Known rows, with every step that occurs:
gusut > mefeg > kenaf > kolu > zovu > ronez: [-0.465 -0.311  3.066 -3.132  1.623  4.254 -5.788  0.960  3.046  4.178
 -1.175  6.358  2.581 -4.452 -2.995 -4.196  1.895  0.810  3.723  0.901
  3.337]
kenaf > ronez > gusut > mefeg: [-1.897  1.528  2.300 -5.616  4.701  5.336  0.043  1.827  3.646  1.497
 -2.355  1.855 -1.503  1.190 -3.970  4.663 -1.046  2.768  1.238  3.579
  2.082]
mefeg > gusut > ronez: [-2.246  1.371  6.022 -3.329  1.673  4.488  3.190 -2.825  0.520  2.276
 -1.879  2.672 -1.274 -0.399  0.745 -0.867  0.675  4.406  2.435  3.141
  0.993]
mefeg > kenaf > kolu > zovu > guvorur: [-0.632 -1.276  0.764 -2.886  0.809  3.981 -3.445 -2.167 -0.244  2.978
  2.429  5.995  2.745 -4.087 -2.838 -4.027  3.622  0.251  1.700 -1.569
  2.191]
gusut > mefeg > kenaf > ronez > zovu > guvorur: [ 0.465 -0.002  2.716 -1.590  5.159  1.459 -0.682  0.630  2.992  3.230
 -0.880  6.013 -0.612 -5.387 -4.770  0.618  5.168  2.465 -1.887  2.006
  3.814]
gusut > mefeg > kenaf > ronez: [ 0.961  4.167  3.053 -1.496  5.073  1.256 -0.386  1.382  3.582  3.154
 -2.970  3.309  1.079 -3.572 -5.490 -0.195  3.070  2.278 -1.897  0.547
  2.844]
kenaf > kolu > gusut > mefeg: [-4.345 -1.369  2.948 -2.921 -1.675  4.469 -4.393  2.440  4.834  0.448
 -1.150  1.769  0.633  3.937 -0.183 -1.954 -5.223  3.250  3.239  2.953
  1.480]
ronez > kenaf > kolu > gusut: [ 0.500 -1.783 -0.013 -1.014 -1.124  4.723 -4.479 -1.397  4.189  0.789
 -0.635  0.846 -2.403  4.333 -2.091 -1.935 -1.499  0.933  1.738  0.735
  1.649]
ronez > gusut > mefeg > kenaf > kolu > zovu: [-3.603 -1.319  2.055 -4.924  1.878  7.613 -5.225  2.278  3.782  2.642
 -0.154  4.891  1.238  0.050 -2.760 -0.134 -1.257  1.925  2.983  1.614
  1.962]
mefeg > kenaf: [ 1.891  2.353  0.818  1.082  2.202  0.370 -0.523 -1.269  0.331  1.572
 -0.664  1.769  0.234 -2.854 -2.780 -2.275  3.270  0.405 -1.686 -1.712
  0.074]
zovu > ronez: [ 1.708 -0.188  1.706 -0.988  1.545  1.041 -0.817 -2.053 -0.354  1.638
 -1.360  1.799 -1.225 -1.992 -1.127 -0.919  2.038  0.037  3.489  1.910
  0.412]
gusut > ronez > zovu: [ 1.519 -3.353  0.772 -2.669 -0.263  2.459  0.369 -1.282  0.266  1.236
  0.463  3.602 -3.206 -2.587  1.943 -0.251 -0.766 -0.416  1.519  1.537
  2.349]
ronez > kenaf > kolu > zovu > guvorur: [ 0.479 -4.168 -0.920 -1.969 -0.438  3.873 -4.195 -2.097  1.548  2.477
  2.208  3.959  0.526 -0.469 -2.734 -1.583  3.096 -0.693  1.918 -0.569
  3.512]
gusut > ronez > kenaf: [ 3.704  0.239  2.158  0.237  1.476  1.873  0.880 -2.614  2.274  2.857
 -2.127  1.611 -2.996 -1.017 -3.188 -0.278  2.664  0.948  0.004  0.405
  2.837]
kolu > gusut > mefeg: [-3.418 -0.601  4.114 -0.947 -0.534  1.683 -0.323  2.207  4.202  1.445
 -2.205  0.168  0.574  4.838  0.170  1.101 -2.044  3.865  0.915  4.539
  1.387]
kolu > gusut > mefeg > kenaf: [-1.899  1.265  4.692  0.058  1.218  2.109 -0.773  1.218  4.445  2.713
 -2.828  1.692  0.747  2.464 -2.130 -0.737  0.720  4.130 -0.383  3.201
  1.467]
mefeg > gusut > ronez > kenaf > kolu: [-0.787  0.460  4.635 -3.155  1.405  6.850 -0.912 -3.347  2.991  2.471
 -1.928  3.653 -2.846 -0.166 -1.641 -2.729  0.434  3.627  2.915  1.720
  2.211]
kenaf > kolu: [-1.380 -0.773 -0.752 -2.036 -1.146  2.949 -4.084  0.423  1.101 -0.853
  0.780  1.580  0.232 -0.506 -0.320 -2.864 -3.512 -0.224  2.369 -1.038
  0.163]
gusut > ronez > zovu > mefeg > kenaf: [ 1.925 -2.633  2.524  0.299  1.905  2.555 -0.453  0.333  0.928  3.473
 -1.913  5.797 -2.837 -5.609 -1.494 -1.329  1.145  1.659  0.681  2.994
  2.682]
kolu > gusut > ronez: [-0.763 -0.207  4.510 -3.051 -0.535  3.670  2.631 -2.391  1.801  2.419
 -1.806  1.027 -1.566  3.503  0.309  0.231 -1.510  3.335  2.458  3.691
  1.659]
zovu > ronez > kenaf: [ 4.393 -0.563  0.884  0.838  2.287  1.220 -2.088 -2.947  1.539  2.587
 -2.202  1.717 -3.039 -1.448 -3.520 -0.739  4.602 -0.371  2.302  1.403
  1.636]
mefeg > gusut: [-3.202  0.741  3.250 -1.988  1.075  3.112  1.156 -1.218  0.209  0.579
 -0.626  1.226 -0.278  1.055  1.518 -0.418  0.651  3.005  1.343  2.200
 -0.425]

Rows:
[-0.675  1.050  1.767 -1.908  0.171  4.852 -3.620 -1.564  2.345  1.339
 -0.420  2.745  0.043  0.859 -2.115 -4.342 -1.138  1.877  1.427 -0.345
  0.334]  mefeg > kenaf > kolu > gusut
[-0.377  0.857  4.678 -1.908  4.877  4.754 -2.543  0.099  3.183  3.449
 -3.611  3.833 -2.082 -2.021 -4.810  0.719  2.762  3.051  3.680  4.003
  0.737]  zovu > ronez > gusut > mefeg > kenaf
[ 3.645  0.825 -1.104 -3.283  4.088  2.738 -0.878 -2.004  0.605  1.770
  0.401  4.603 -2.064 -4.605 -2.362 -0.864  3.012 -1.156 -1.707 -1.016
  2.286]  mefeg > kenaf > ronez > zovu
[-3.280  0.626  2.755 -2.364  2.852  6.134 -4.818  2.559  4.641  1.372
 -1.804  3.414 -0.766 -0.246 -4.333 -0.296 -1.822  3.255  1.958  1.677
  0.483]  ronez > gusut > mefeg > kenaf > kolu
[-3.832 -0.750  2.677 -1.817  1.897  3.930 -1.450  3.306  3.600  0.753
 -1.908  0.761 -1.152  2.458 -1.892  3.639 -1.917  3.078  1.560  3.789
  0.265]  ronez > gusut > mefeg
[-1.571 -3.723  0.410 -1.043 -0.705  1.643 -1.119  2.436 -0.787  3.135
  0.060  2.966  2.919 -0.747  0.457  0.980  0.306 -0.054  2.061  2.971
  2.417]  kolu > zovu > mefeg
[-0.885 -1.596  1.808 -0.535 -0.602  4.329 -5.307  1.113  6.524  1.414
 -2.021  1.466 -1.535  4.233 -2.894 -1.487 -1.849  2.272  1.465  2.135
  2.574]  ronez > kenaf > kolu > gusut > mefeg
[ 0.063 -1.323  1.024 -6.019  2.058  8.294 -5.582 -2.360  0.613  3.375
  0.680  6.212  0.134 -2.679 -2.700 -3.132  1.137 -0.277  5.542  0.270
  1.426]  mefeg > kenaf > kolu > zovu > ronez > gusut
[ 0.481 -4.294  2.330 -2.018  0.607  1.862  1.861 -2.626 -0.351  2.032
  1.149  4.816 -3.124 -3.794  0.207  0.445  2.323  1.395  1.419  2.782
  2.864]  gusut > ronez > zovu > guvorur
[-1.171 -1.477  4.016 -5.635  0.534  8.134 -1.325 -3.633  2.210  3.797
 -0.295  5.047 -0.807 -0.044 -0.033 -2.503  1.208  2.324  3.981  1.735
  3.744]  mefeg > gusut > ronez > kenaf > kolu > zovu
[ 2.235 -2.181  0.966 -3.897 -0.459  5.558 -2.736 -2.596  2.280  3.324
  0.117  4.376 -0.850 -1.237 -1.865 -2.390  0.404 -0.632  3.031 -0.572
  4.450]  gusut > ronez > kenaf > kolu > zovu
[-3.313 -0.036  6.718 -0.411  2.203  3.951  2.242  0.626  0.984  3.412
 -4.006  3.445 -0.950 -1.445 -1.221  0.065  0.031  5.912  2.797  6.079
  1.328]  zovu > mefeg > gusut > ronez
[ 2.085 -1.792  1.756 -1.942  0.414  5.318 -4.919 -3.167  3.481  2.377
 -1.977  2.516 -3.277  1.925 -2.953 -2.715  0.655  0.876  5.030  2.531
  1.942]  zovu > ronez > kenaf > kolu > gusut
[-1.269  1.664  2.518  0.066  1.664  2.208 -4.788  2.711  4.180  1.571
 -1.718  3.607  1.582 -3.074 -3.705 -3.711 -0.310  2.043  0.036 -0.511
  1.542]  gusut > mefeg > kenaf > kolu
[-0.819  2.893  4.725 -2.842  3.445  3.361  0.301  0.283  4.644  3.401
 -3.293  2.423  0.432  1.903 -3.923  0.289  1.134  4.112 -0.529  3.228
  2.800]  kolu > gusut > mefeg > kenaf > ronez
[ 1.671 -0.508  3.910 -1.355  0.206  3.868  1.460 -3.145  3.538  3.207
 -2.488  0.901 -3.186  4.108 -1.874  0.338  0.754  2.811  1.257  3.109
  2.696]  kolu > gusut > ronez > kenaf
[-0.552  0.302  1.534  1.857  1.808  2.449 -4.353  2.403  1.566  2.095
 -2.298  3.947  0.753 -4.107 -4.625 -3.622 -0.435  2.286  1.068  0.982
  0.534]  zovu > mefeg > kenaf > kolu
[ 1.388 -3.113  1.968 -2.111  0.016  5.374 -3.153 -0.260  2.581  4.451
 -1.519  5.007 -0.674 -2.080 -3.193 -1.813  0.055  0.867  3.408  1.908
  4.725]  gusut > ronez > kenaf > kolu > zovu > mefeg
[-1.865 -0.336  2.982  0.784  0.892  4.117 -3.782  1.842  2.651  2.671
 -2.717  3.501  0.359 -0.401 -3.909 -3.183 -1.554  3.760  2.024  3.112
  0.740]  zovu > mefeg > kenaf > kolu > gusut
[-4.056 -0.540  4.275  0.811  1.691  2.564  0.445  2.011  0.573  1.928
 -2.922  2.001 -0.034 -0.120 -0.521  0.356 -0.001  4.704  1.719  5.382
  0.020]  zovu > mefeg > gusut
[ 0.178  2.014  2.307 -1.576  6.074  4.711 -0.378  1.253  1.691  3.404
 -3.623  3.672 -1.373 -2.625 -7.029  2.080  1.765  3.428  0.306  3.375
  1.307]  zovu > mefeg > kenaf > ronez > gusut
[-0.189 -1.084  2.154 -3.245  2.742  4.977 -1.253 -1.762  0.410  1.594
 -1.689  1.916 -3.265  0.284 -1.922  1.839  0.626  1.277  5.228  3.840
 -0.318]  zovu > ronez > gusut
[ 0.172  1.042  5.275 -1.731  2.387  4.677  2.004 -3.650  2.253  3.123
 -2.566  2.526 -2.970  0.132 -1.406 -0.641  2.987  3.861  1.297  2.543
  2.211]  mefeg > gusut > ronez > kenaf
[-1.261 -2.338  1.468 -4.194  3.367  4.645 -0.091  0.730  1.038  1.747
 -1.201  4.826 -2.694 -2.195  0.080  1.987 -0.255  2.022  1.292  5.106
  2.527]  kenaf > ronez > zovu > mefeg > gusut
[-1.193 -3.029  4.618 -2.325  1.322  5.512  0.411 -0.535  1.348  5.677
 -2.073  4.983  0.393 -0.613 -0.908  0.465  2.910  3.066  2.992  4.993
  4.107]  kolu > zovu > mefeg > gusut > ronez > kenaf
[-1.809 -2.419  4.052 -4.182  0.773  5.178  1.575 -2.490  0.557  1.617
 -0.193  4.483 -3.281 -1.305  3.283 -0.583 -0.193  2.765  2.500  3.535
  1.701]  mefeg > gusut > ronez > zovu
[-1.819 -3.640  1.149 -2.106  0.060  6.413 -5.043  0.423  2.690  3.168
 -0.528  4.501  0.287  0.466 -1.400 -1.889  0.390  1.416  3.146  2.505
  3.074]  ronez > kenaf > kolu > zovu > mefeg > gusut
[ 3.264  4.404  0.661 -2.434  4.809  1.979  0.679 -2.279  0.629  2.274
 -1.223  2.890 -0.021 -3.752 -4.953 -0.968  3.837  0.358 -1.797 -1.540
  1.697]  mefeg > kenaf > ronez
[ 0.687  1.798  0.131 -0.700  1.127  3.087 -4.183 -0.896  1.296  0.793
  0.098  3.184  0.545 -3.256 -3.045 -4.824  0.060  0.268  0.412 -2.639
  0.213]  mefeg > kenaf > kolu
